What can hang from each mark
gafet: gedo goteko zama
zolon: zama
gedo: mito refu
refu: gedo goteko
goteko: gafet refu
zama: gafet zolon

Each row was made from one small tree. The marks that hang from a mark follow it in brackets, in alphabetical order. Every link used is in the known rows. Write each row's tree.
Known rows
zama{gafet{goteko} zolon}: [ 10.1   9.8 -11.9  -4.9  -2.7   7.1 -15.6  25.4   4.8  13.0  -7.5  -9.7
  -3.3   7.7  34.3  -3.0]
refu{gedo goteko}: [ -6.2  -7.2   0.3   5.6   5.5  10.9 -11.8  -4.2 -12.0   3.6   7.8 -13.7
   5.1  -2.6  29.2 -13.5]
gedo{refu}: [ -3.8   3.8  -4.2   0.8   1.9 -13.8  -5.3  -2.3  -6.4  -9.7   7.3   1.7
   6.2   4.7   4.7   4.8]
gafet{zama}: [ -9.5  11.9  -8.3  -1.0   7.2   7.2   0.5  13.8  -4.2  -0.9   0.3  -2.0
   9.2   1.7 -11.2  14.0]
gedo{mito refu{goteko}}: [-12.7  19.9 -13.5   0.0   7.0 -16.6  -6.7  16.0 -15.2  -8.2  15.6  -0.8
  15.7   6.4   6.9 -11.7]
gafet{goteko{refu{gedo}} zama}: [-15.1   0.0 -15.6 -10.4  23.5   6.7 -26.3  46.9  -5.7   0.6  -3.9 -15.1
  16.5 -14.0  35.6  17.6]
zolon{zama{gafet{goteko{refu{gedo}}}}}: [ -1.6 -27.9  -7.7   0.8   1.4  12.0 -40.4  27.3 -14.1  -2.8 -22.8 -10.1
  -0.7 -14.4  83.0   1.7]
gafet{gedo goteko{refu} zama}: [ -2.2  12.6  -6.0  -8.6  18.1  12.0 -36.1  44.7   2.8   0.7   1.6  -6.2
  20.8  -9.6  13.2  17.8]
zolon{zama{gafet}}: [  4.0 -16.5   0.0  10.2 -15.6  12.6 -13.5  -4.9 -12.9  -4.5 -19.3   2.6
  -8.3   1.0  37.8  -2.6]
gedo{mito refu{goteko{gafet}}}: [ -7.1  26.1  -2.6   0.0  -0.9 -18.3 -20.0  25.2  -4.7   0.3  12.8  -0.8
  -5.7   3.4  17.5  -6.9]
refu{gedo{mito} goteko{gafet{zama{zolon}}}}: [-16.9  23.4 -12.8  -4.5  10.0   4.3   0.3  49.2  -6.1  12.5  19.0 -18.5
   9.5   8.9  22.2   3.9]
zolon{zama{gafet{gedo{mito} goteko{refu}}}}: [  0.0  -7.9 -10.1  -3.3   2.7   7.3 -38.5  42.9 -12.7  -4.4 -12.4   2.4
  10.1 -10.0  55.4   0.1]
zama{gafet{gedo{mito}}}: [-11.0  -2.0  -2.1   3.0   0.3   3.0  -6.7  13.1 -10.7  -2.0   5.7   2.2
  -3.5   2.4  15.5   0.1]
zolon{zama{gafet{gedo{mito} goteko}}}: [  0.6  -1.6 -22.3   1.1   1.5  13.7 -22.6  19.5 -19.2   4.5 -12.9   6.1
   7.8  -1.7  46.4  -7.7]
gafet{gedo}: [ 4.9 -2.9  6.5  2.4  1.7  9.0 -6.3 -5.8 -0.5  0.3  9.5  0.9  6.0  0.9
  0.9  0.5]
zolon{zama{gafet{gedo goteko}}}: [ 13.6  -8.0  -8.9   6.9  -6.4  25.0 -35.4   0.8 -12.4   5.6 -17.7   2.3
   1.0  -2.4  53.9  -5.7]
refu{goteko}: [  3.8   8.6   4.4   4.0  -2.1   6.2 -14.7  -0.7  -1.7   3.0   3.6  -6.3
   3.3   1.1   7.0 -13.8]
zolon{zama{gafet{goteko{refu}}}}: [  8.9 -11.9  -4.0  -0.2  -6.1   8.4 -44.3  31.2  -4.6  -4.0 -27.7  -2.5
  -2.7 -11.4  61.3   1.3]
gedo{mito refu{goteko{gafet{zama}}}}: [-17.1  37.7 -11.3  -0.3   6.3 -11.7 -19.8  39.2 -10.0  -1.0  12.5  -2.9
   3.1   5.7   5.9   7.4]
zama{gafet{goteko}}: [  3.2   5.1 -10.2  -0.6  -0.6   8.2 -26.6  13.3  -1.4   9.3 -16.8  -3.6
 -12.6  -3.8  36.6  -3.1]

Write each row's tree
[-10.4  36.1 -35.8 -13.4  23.5  -5.4  -1.6  49.7 -10.8   2.5  23.6  -3.6
  40.7  15.0   3.4  13.3] => gafet{gedo{mito refu} goteko zama{zolon}}
[ -9.5  31.0  -0.7   1.2   6.3  10.4 -21.1  35.3  -4.5   8.9  14.7  -3.6
   3.9   2.0   1.3   3.7] => refu{goteko{gafet{gedo{mito} zama}}}
[-28.3   7.3 -30.5 -16.0  31.2  -3.6 -13.9  65.0 -13.2  -0.5   1.0 -11.0
  23.5 -13.1  29.3  15.6] => gafet{goteko{refu{gedo{mito}}} zama}
[-21.4  12.8 -31.1 -20.6  28.8  -3.6  -2.7  77.3  -6.8   2.5  10.6 -17.0
  32.9  -1.9  27.2  16.5] => gafet{goteko{refu{gedo{mito}}} zama{zolon}}
[-16.3  30.8 -34.9  -9.2  25.6  -4.6 -12.7  37.3 -17.7  -0.9  14.1   3.0
  30.7   3.7   4.0  13.0] => gafet{gedo{mito refu} goteko zama}
[  6.4  25.1 -18.5  -8.3  14.4  18.4  -9.2  32.6   2.3  13.4  11.6  -8.8
  28.2   9.5   3.8  11.1] => gafet{gedo goteko zama{zolon}}
[  2.0  28.0 -25.1 -11.0  12.7   9.6  -3.5  38.2   2.7  12.7   1.8  -9.4
  22.4   8.3   2.8  10.8] => gafet{goteko zama{zolon}}
[-19.5  -0.4 -13.0   0.3  12.7   0.2   1.7  13.5 -19.1   2.3  12.4 -10.0
  11.6  -1.7  24.1 -15.3] => refu{gedo{mito} goteko}
[  2.8  28.5 -22.7  -7.7  16.0   5.4 -14.3  30.9  -3.6   3.6  18.7  -7.3
  34.6  13.8   9.2  15.7] => gafet{gedo{refu} goteko zama{zolon}}
[ -5.0  11.1  13.0  -5.1   0.8  -2.4 -28.0  47.6  13.2  -1.9  -3.4  -6.1
  -9.5  -8.7   8.6  25.7] => goteko{gafet{zama} refu}
[ -2.5  35.6  -2.7  -3.1   4.3   9.3  -9.9  47.5   2.8  12.0  24.9 -10.1
  13.2  13.4   0.6   4.9] => refu{goteko{gafet{gedo{mito} zama{zolon}}}}
[-18.1  -4.3 -21.2 -15.0  24.2 -10.8 -13.5  51.6  -8.7   0.4   0.9  -8.8
  14.5 -14.8  40.9   2.4] => gafet{goteko{refu{gedo{mito}}}}
[-12.1  33.5 -16.0  -2.3  13.1  -0.7  -1.5  36.3 -14.0  -4.9  35.2  -8.5
  40.4  20.2  -4.6   3.8] => gafet{gedo{mito refu{goteko}} zama{zolon}}
[  4.9  18.2  -7.4 -12.9  15.5  10.5 -24.9  57.3   9.9   3.9  11.5 -12.8
  30.2   1.9  12.7  19.0] => gafet{gedo goteko{refu} zama{zolon}}
[ -4.4   2.7  14.7  -7.0   2.9 -11.6 -22.3  46.2   9.8  -2.2  11.4   0.9
  -6.5  -8.9  13.4  11.4] => goteko{gafet{gedo{mito}} refu}
[-10.5  11.2   2.2   4.9   4.5  15.3 -23.5  19.1  -5.8  10.6   5.1 -16.1
  -7.1  -3.1  29.4   5.4] => refu{gedo goteko{gafet{zama}}}
[ 7.0 19.8  7.0 -2.1 -1.4 13.3 -7.7 30.2 11.8 10.9 16.0 -7.8  3.5 11.3
 -1.1 19.7] => goteko{gafet{gedo zama{zolon}}}
[  7.1   2.0  -2.6   2.3   0.2  16.9 -33.6   7.0  -1.9  10.0  -7.5  -2.8
  -6.5  -2.3  37.6  -1.9] => zama{gafet{gedo goteko}}
[-23.7 -15.8  -6.2  -8.9  16.2 -13.2   0.9  39.1 -10.5 -10.2   8.6  -7.5
  10.8 -10.4  25.2   6.4] => goteko{refu{gedo{mito}}}
[ -3.8  19.2   3.1   3.1   2.6   0.3 -23.8  15.7  -0.9  -1.7  14.0   0.0
  -0.2   5.1   5.4  24.0] => goteko{gafet{gedo{refu} zama}}
[ -8.9  31.0 -11.2  -6.4   8.4 -10.5   0.2  45.9  -1.3   0.4  28.1  -2.2
  15.9  17.1  -2.5  22.8] => goteko{gafet{gedo{mito refu} zama{zolon}}}
[  9.2  -5.0 -16.1   4.2  -7.9  15.4 -28.2   6.7 -11.6   5.6 -27.1   1.4
  -4.8  -3.4  53.1  -6.8] => zolon{zama{gafet{goteko}}}
